What can hang from each mark:
j222: j118 j973
j973: j222 j560 j895
j33: j76
j62: j982
j982: j76
j76: j33 j275
j560: j973
j86: j752
j118: j222 j895
j752: j62 j86
j275: j482
j908: j76
j787: j482
j895: j76 j118 j973
j482: j275 j895

Every row comes from one small tree of marks. Brackets hold a mark, then the marks that hang from it, in the order of their numbers. Every link used is in the known rows. Which tree was each row made from?
In the rows, zero is written as 128.
Known rows:
[j973 [j222 j118] j560 j895]: [ 59 105 156 153 118 102  76 113 114 130 119 117 121 160 127 124 119 150
  64 149 122 155 106 107  89 143 127 148 149 100 164 119]
[j908 [j76 j33 [j275 [j482 j895]]]]: [ 80 142 108 115 105 105 163 145 104 148  83  87 147  93 178 134 150  96
  90 120  85 166  66  74  94 160 111 151 132 158  88  94]
[j275 [j482 [j895 j118]]]: [134 115 106  85 105 146 165 131  71 125  88 114 137 106 129 148 150 114
 106 117 115 153  92  80 110 156 134 164 130 165 100 122]
[j982 [j76 j275]]: [113 139 111 118 114 128 146 136 117 123 111 119 150 113 147 117 136 107
 141 116 115 167  88 118 120 106  87 116 130 108 110  96]
[j895 [j76 j275] j118 [j973 j222]]: [ 74 120  94  78 113 102 114 122  96 132  51 148 144  64 124  99 149  83
 127 141 124 176  63  72 156 151 123 148 171 102 119 146]
[j33 [j76 [j275 [j482 [j895 [j118 j222]]]]]]: [110 142  89  73 112 155 194 133  71 125  48 141 163  84 167 131 150  64
 125 114  89 204  68  53  98 169  95 169 136 142  82 110]
[j560 [j973 [j222 j118] j895]]: [ 73 123 169 123 118  96  95 117 103 128  86 119 164 149 108 128  99 126
  96 142 119 144 105 112  81 167 131 135 157 135 137 139]
[j86 [j752 [j62 j982]]]: [ 78 168  92  98 168 137 143 124 131 144 103 165 113 134 159  94  99 119
 145 131  99 116 105  77  97 143 110 157 126  75 151 144]
[j275 [j482 [j895 j76]]]: [114 133 121 104 124 145 149 150  89 133 109 107 138 110 144 134 157  79
  95 105 132 154  89  97 110 131 132 148 145 164 103 107]
[j895 j76 [j118 j222] [j973 j560]]: [ 81 137  93  84 118 122 128 119  84 139  78 138  93  80 142  97 141  92
 100 107 135 172  76  92 161 142 122 173 164 111 137 153]
[j222 [j973 j560 [j895 j118]]]: [ 86 101 111 121 117 115 112 117 103 148 114 116  99 112 110 139 119 155
  43 134 131 129 120  96 110 158 135 152 146 136 159 123]
[j118 j222 j895]: [106 172 126 100 138 168 140 120 129 131 113 123 122 129 164 122 118 106
 123 105 112 144  94 111 139 144  96 149 130 151 116 125]
[j482 j275 [j895 j76 [j118 j222] j973]]: [ 97 144  81  67 153 129 169 112  67 126  58  92 139  40 138 136 159  80
 101  80 121 146  54  41 141 133 109 190 157 141 106 154]
[j275 [j482 [j895 j76 [j118 [j222 j973]]]]]: [ 96 142  84  67 127 141 168 144  76 157  69 127 150  63 127 113 119  62
  77  96 131 159  66  65 108 147 118 173 156 180 105 127]
[j62 [j982 [j76 j33 [j275 j482]]]]: [ 84 143  91 100 120 118 144 145 123 133  84 129 127 108 172 114 146  65
 101 140  97 183  68  87 110 133  75 129 117 103 101  67]
[j787 [j482 j275 [j895 [j973 j560]]]]: [113  85 113 110 139 121 152 130  75 129 104  91  92 104 164 171 175 138
  90 107 127 151 100  53  99 137 105 172 140 158 129  96]
[j560 [j973 j222 [j895 j76 j118]]]: [ 73 113 132  94 111 113  92 116  71 143  73 125 164 131 105 119 126 103
 111 129 120 163  93 105 127 174 143 156 180 127 129 168]
[j752 j62]: [103 149 110 105 137 128 152 117 114 125 113 133 124 131 128 107 104 127
 139 117 113 130 124 113 125 137 116 129 128 127 128 153]
[j76 j33 [j275 [j482 j895]]]: [101 129 120 104 112 126 179 117 110 138  85  91 133  90 161 154 146  90
  87 139  85 161  79  75 104 165  98 135 125 162  76  85]
[j33 [j76 j275]]: [111 134 118 124 122 126 148 132 130 123  99 145 147 110 152 126 147 101
 147 134 110 166 123 107 109 134 110 121 123 108 111 106]
[j973 [j222 j118] j560]: [ 78 102 143 150 118  97  98 121 116 137 110 136 125 138 122 121 108 147
 105 143 119 162 113 110 103 121 128 136 141  92 148 120]
[j982 [j76 [j275 [j482 j895]]]]: [114 136 114 105 105 148 175 150  89 113  99  98 151 110 164 140 154  93
 110 105 106 183  60  85  94 123  85 127 129 151  77  68]
[j86 [j752 [j62 [j982 j76]]]]: [ 73 177  77  90 154 140 146 133 116 137 108 162 129 136 172  86 114 116
 156 104 101 142  83  90  93 119  87 149 118  60 143 140]
[j787 [j482 j895]]: [141  98 125 108 128 145 147 138 100 141 125 125 148 125 154 147 149 124
 128 122 126 151 117 102  86 140 112 163 138 167 127 127]
[j86 [j752 [j62 [j982 [j76 j33 j275]]]]]: [ 43 179  73  84 150 118 167 107 131 157  79 151 130 100 192  89 113  95
 148 129  68 160  64  65  93 139  61 138 117  54 119 125]
[j908 [j76 j275]]: [ 96 147 109 135 120 106 129 156 128 135 101 117 148 111 144 108 127 122
 127 121 116 141  92 109 109 125 122 138 145 119 127 115]
[j982 [j76 j33 j275]]: [ 91 140 110 111 112 112 153 109 129 140 103 110 143  93 162 123 141 105
 131 127  97 173  86 115 129 123  79 111 117 104  98 107]
[j752 j86]: [127 127 123 113 133 108 131 138 119 132 109 142 137 128 138 120 121 141
 144 122 133 127 137 115 120 111 120 131 130 112 148 138]
[j752 [j62 [j982 [j76 [j275 j482]]]] j86]: [ 78 165  74  68 140 117 165 169  93 114  59 152 137 127 172  84 110  89
 140 117 103 169  71  64  86 111  63 136 125  90 127  96]
[j895 [j76 j33] [j118 j222] j973]: [ 76 157  81  62 117 102 140  93 106 158  60 137 125  48 146  92 145  70
 115 114 120 164  71  95 171 162 115 166 145 122 117 177]
[j752 [j62 [j982 j76]] j86]: [ 93 156  78  83 154 104 147 154 104 120  91 154 140 135 159  88 103 118
 161 102 114 142 100  91  98  96  75 145 127  66 163 149]
[j222 [j973 [j895 j76 j118]]]: [ 81 128  97  94 126 118 107 126 106 156 101 128 143  78 102 111 131 109
  61 124 148 124 107 100 117 142 142 153 151 143 148 154]

Write each row's tree:
[ 56 124 114  94 120  93 141 100 114 153  66 103 144  53 161 129 150  74
 102 141  98 176  51  63 136 161  96 144 173 121  98 132] -> [j482 [j895 [j76 j33 j275] [j973 j222]]]
[128 100 107  95 143 126 159 130  88 124  94 101 125  85 153 161 178 121
 108 106 128 136  99  58 101 139 109 166 131 173 118 111] -> [j787 [j482 j275 [j895 j973]]]
[ 89 165 115  94 134 144 132 130 132 137  97 118 131  94 152 124 145  89
 111 119 116 153  83  91 133 124 103 130 139 142 106 109] -> [j118 [j895 [j76 j275]]]
[ 62 153 143 100 124 105  99 121 102 138  68 134 166 113 119 117 114  93
 122 106 117 162  84  98  99 145 120 139 152 145 116 141] -> [j560 [j973 [j222 [j118 [j895 j76]]]]]
[105 120  97  78 107 122 180 105  87 142  62 102 140  68 149 154 153  99
  89 138  81 173  73  60 110 175 105 153 125 154  76 109] -> [j76 j33 [j275 [j482 [j895 j118]]]]
[125 138 102  79 112 160 172 132  67 126  78 118 139 103 143 131 134  90
 107 104 109 168  76  78 118 162 113 177 141 164  99 128] -> [j275 [j482 [j895 [j118 j222]]]]
[119  77  91  87 134 121 159 113  52 133  79  99  98  82 146 171 186 144
  92 105 118 159  90  41 104 146 113 191 137 153 130 122] -> [j787 [j482 j275 [j895 j118 [j973 j560]]]]
[ 84 162 121 104 125 149 134 115 122 131 108 116  68 121 185 127 132 116
  89 105 121 154  79  92 157 159  96 153 138 145 129 112] -> [j118 j222 [j895 [j973 j560]]]
[ 96  98 112  99 120 121 134 141  84 148 114 123  98  98 168 133 172 107
  90 109 145 172  89  84 108 139 119 174 162 157 140 122] -> [j787 [j482 [j895 j76 [j973 j560]]]]
[ 64 126  96  86 122  96 118  98 115 172  92 121 141  59 114 117 133  99
  52 132 125 132 106  97 126 159 136 152 140 138 141 157] -> [j222 [j973 [j895 [j76 j33] j118]]]
[ 86 136  96  99 124 127 168 140 106 133  81 102 139  97 180 141 151  69
  91 134  85 181  49  66  86 146  61 145 125 117  87  71] -> [j62 [j982 [j76 j33 [j275 [j482 j895]]]]]
[ 62 153 119  71 117 117 131  91  84 159  64 111 152  93 130 115 122  75
  95 118 101 163  88 102 135 189 117 169 164 141 108 176] -> [j560 [j973 [j895 [j76 j33] [j118 j222]]]]
[ 98 136  98 118 134 107 126 124 134 141 116 129 132 116 159 118 139 101
 124 126 106 154  92 120 119 123  84 138 116  83 127 121] -> [j62 [j982 [j76 j33]]]
[ 71 133 133 137 134 135 123 128 124 150 130 112  97 136 142 125  90 129
  46 128 130 130 113 107 110 153 109 145 160 143 157 107] -> [j118 [j222 [j973 j560 j895]]]
[ 89 130  86  55 104 108 158 108  76 146  60 112 123  44 151 129 180  71
  79 110 117 167  60  66 143 173 133 170 135 164  93 142] -> [j275 [j482 [j895 [j76 j33] j118 j973]]]
[106 112 101  93 106 105 109 110  99 127  78 148 129 101 123 116 144 122
 131 137 126 152  88  93 158 163 137 155 151 113 134 158] -> [j895 j118 [j973 j222]]
[ 56 159 109  74 108 136 117 140 111 125  62 135 110  99 172 106 164  57
  92 132 120 180  41  62 151 158 110 131 151 159  95  84] -> [j118 [j895 [j76 [j275 j482]] [j973 j222]]]
[114 102  81  78 154 138 178 131  67 154  70 118 158  60 131 151 123 104
 106  96 117 146  96  40  79 140  91 190 140 180 121 132] -> [j787 [j482 j275 [j895 [j118 [j222 j973]]]]]
[ 97 134 109  95 102 130 181 122  95 129  91  91 149  91 180 144 159  85
 101 114  86 188  59  84 103 137  74 124 117 148  70  76] -> [j982 [j76 j33 [j275 [j482 j895]]]]
[ 57 163 112 110 139 144 132 133 122 165 110 123  97 101 153 113 103  92
  73  95 131 149  89  94 128 127  96 149 151 154 134 112] -> [j118 [j222 [j973 j560]] [j895 j76]]
[ 85 148 131 122 137 136 125 130 136 145 120 119 131 117 134 113  90 112
  68 128 132 117 106 115 112 152 110 139 154 155 149 123] -> [j118 [j222 [j973 j895]]]
[ 77 157  75  79 149  87 155 129 112 139  81 147 140 118 171  91 106 114
 151 111  95 153 100  92 106 112  68 143 117  64 150 157] -> [j752 [j62 [j982 [j76 j33]]] j86]
[ 95 147  95  76 131 143 170 124  84 142  64 115 165  57 134 118 125  71
 124 110 104 177  56  65 116 138  94 179 170 126 100 151] -> [j482 [j895 [j76 j275] [j118 j222]]]
[ 66 118 140 144 128  96 105 127 128 143 122 112 108 113 113 126  97 155
  24 138 143 118 120 105  72 134 133 132 134 133 170 107] -> [j222 j118 [j973 j560 j895]]
[120 129  89  75 100 147 179 138  62 118  76 106 158  91 149 139 161  98
 113 103 104 192  54  71 103 132  91 149 127 144  80  94] -> [j982 [j76 [j275 [j482 [j895 j118]]]]]
[ 68 153 114  93 122 126  97 118 120 136  98 134 115 105 159 111 156  87
 113 115 132 153  69  94 162 146 121 144 156 139 126 135] -> [j118 [j895 j76 [j973 j222]]]
[110 121 131  96 113 121 120 113  87 130  89 112 145 129 103 145 125 135
 103 125 119 134 116 111 112 185 138 147 151 149 125 153] -> [j560 [j973 [j895 j118]]]
[ 81 144 138 115 123 122 104 113 127 128 101 137 145 125 139 118 121 129
 113 128 113 150  91 103 106 131 117 140 124 127 128 131] -> [j973 [j222 [j118 j895]]]
[ 43  95 117 114 108 103  83  87  91 162  95 113 115 117 136 118 147 117
  72 148 100 182  96  98 140 163 131 166 161  90 145 157] -> [j973 j222 j560 [j895 [j76 j33] j118]]
[ 60 110 124 121 122 110 128 128  93 140  82 104 114  90 156 138 143  94
  90 132 112 181  56  62 128 145 102 150 193 114 120 110] -> [j482 [j895 [j76 j275] [j973 j222 j560]]]
[ 95 139 111  93 132 114 154 130 111 127  82 103 134  56 146 132 154  84
  99 118 126 147  66  70 124 138 108 144 164 139 108 121] -> [j482 [j895 [j76 j275] j973]]
[108 137 113 115 107 135 154 148 114 116  86 151 136 117 160 120 157  79
 128 136 109 177 110  95 106 143 117 120 110 136  93  80] -> [j33 [j76 [j275 j482]]]
[ 99 128  87  74  90 124 187 115  69 137  65  98 153  70 165 143 165  88
 106 111  83 198  52  73 112 148  83 148 119 141  69 101] -> [j982 [j76 j33 [j275 [j482 [j895 j118]]]]]
[110 128  84  65  98 125 184 133  72 114  44 135 136  62 162 140 184  82
 106 115 110 187  66  46 113 181 115 157 129 150  84 104] -> [j33 [j76 [j275 [j482 [j895 j118 j973]]]]]
[ 92  81 102 113 131 108 140 102  60 121  74  88 105  93 137 174 159 140
  91 113 101 156  72  36 133 150 114 172 157 116 123 124] -> [j482 j275 [j895 j118 [j973 j222 j560]]]
[ 63 157 120  96 125 105 109 116 116 135  94 122  86  84 148 113 153 112
  63 102 143 150  76  91 125 125 119 148 130 130 138 122] -> [j222 [j118 [j895 j76 [j973 j560]]]]
[ 67 157 121  71 124 135 137 119  82 142  51 114 162  93 119 113 112  69
 102 121 111 171  72  82 116 173 108 162 181 142 106 148] -> [j560 [j973 [j895 [j76 j275] [j118 j222]]]]
[ 83 159  77  80 150 104 159 155 108 119  69 148 153 115 158  90  95 108
 161 116  99 157  83  71  92  97  59 139 136  60 147 130] -> [j752 [j62 [j982 [j76 j275]]] j86]
[ 74 149 105 115 101 100 138 147 118 148  85 111 133 102 167 110 142  94
 101 133  97 163  83  96 112 152 121 136 120 144  99  90] -> [j908 [j76 j33 [j275 j482]]]
[ 54 106 145 142 120 123  70 125 106 144 129 113 109 161 141 118 137 119
  77 141 129 162 103 116 128 137 134 149 176 104 158 125] -> [j973 j222 j560 [j895 j76]]
[ 97 178 119  82 130 154 143 117 132 122  99 125 101 107 175 117 137 101
 108 104 127 140  75 100 154 159  97 150 136 159 115 129] -> [j118 j222 [j895 j973]]
[ 48 126 132 132 132  92  92 127 122 155 117 116 116  99 111 113 108 125
  21 128 154 132 112 103  77 120 133 140 149 128 168 115] -> [j222 j118 [j973 j560 [j895 j76]]]
[ 42 115 151 143 118 104  67 120 106 143 112 120 124 137 126 105 125 120
  61 144 134 167  96 109  98 126 135 156 166  94 164 130] -> [j973 [j222 j118] j560 [j895 j76]]
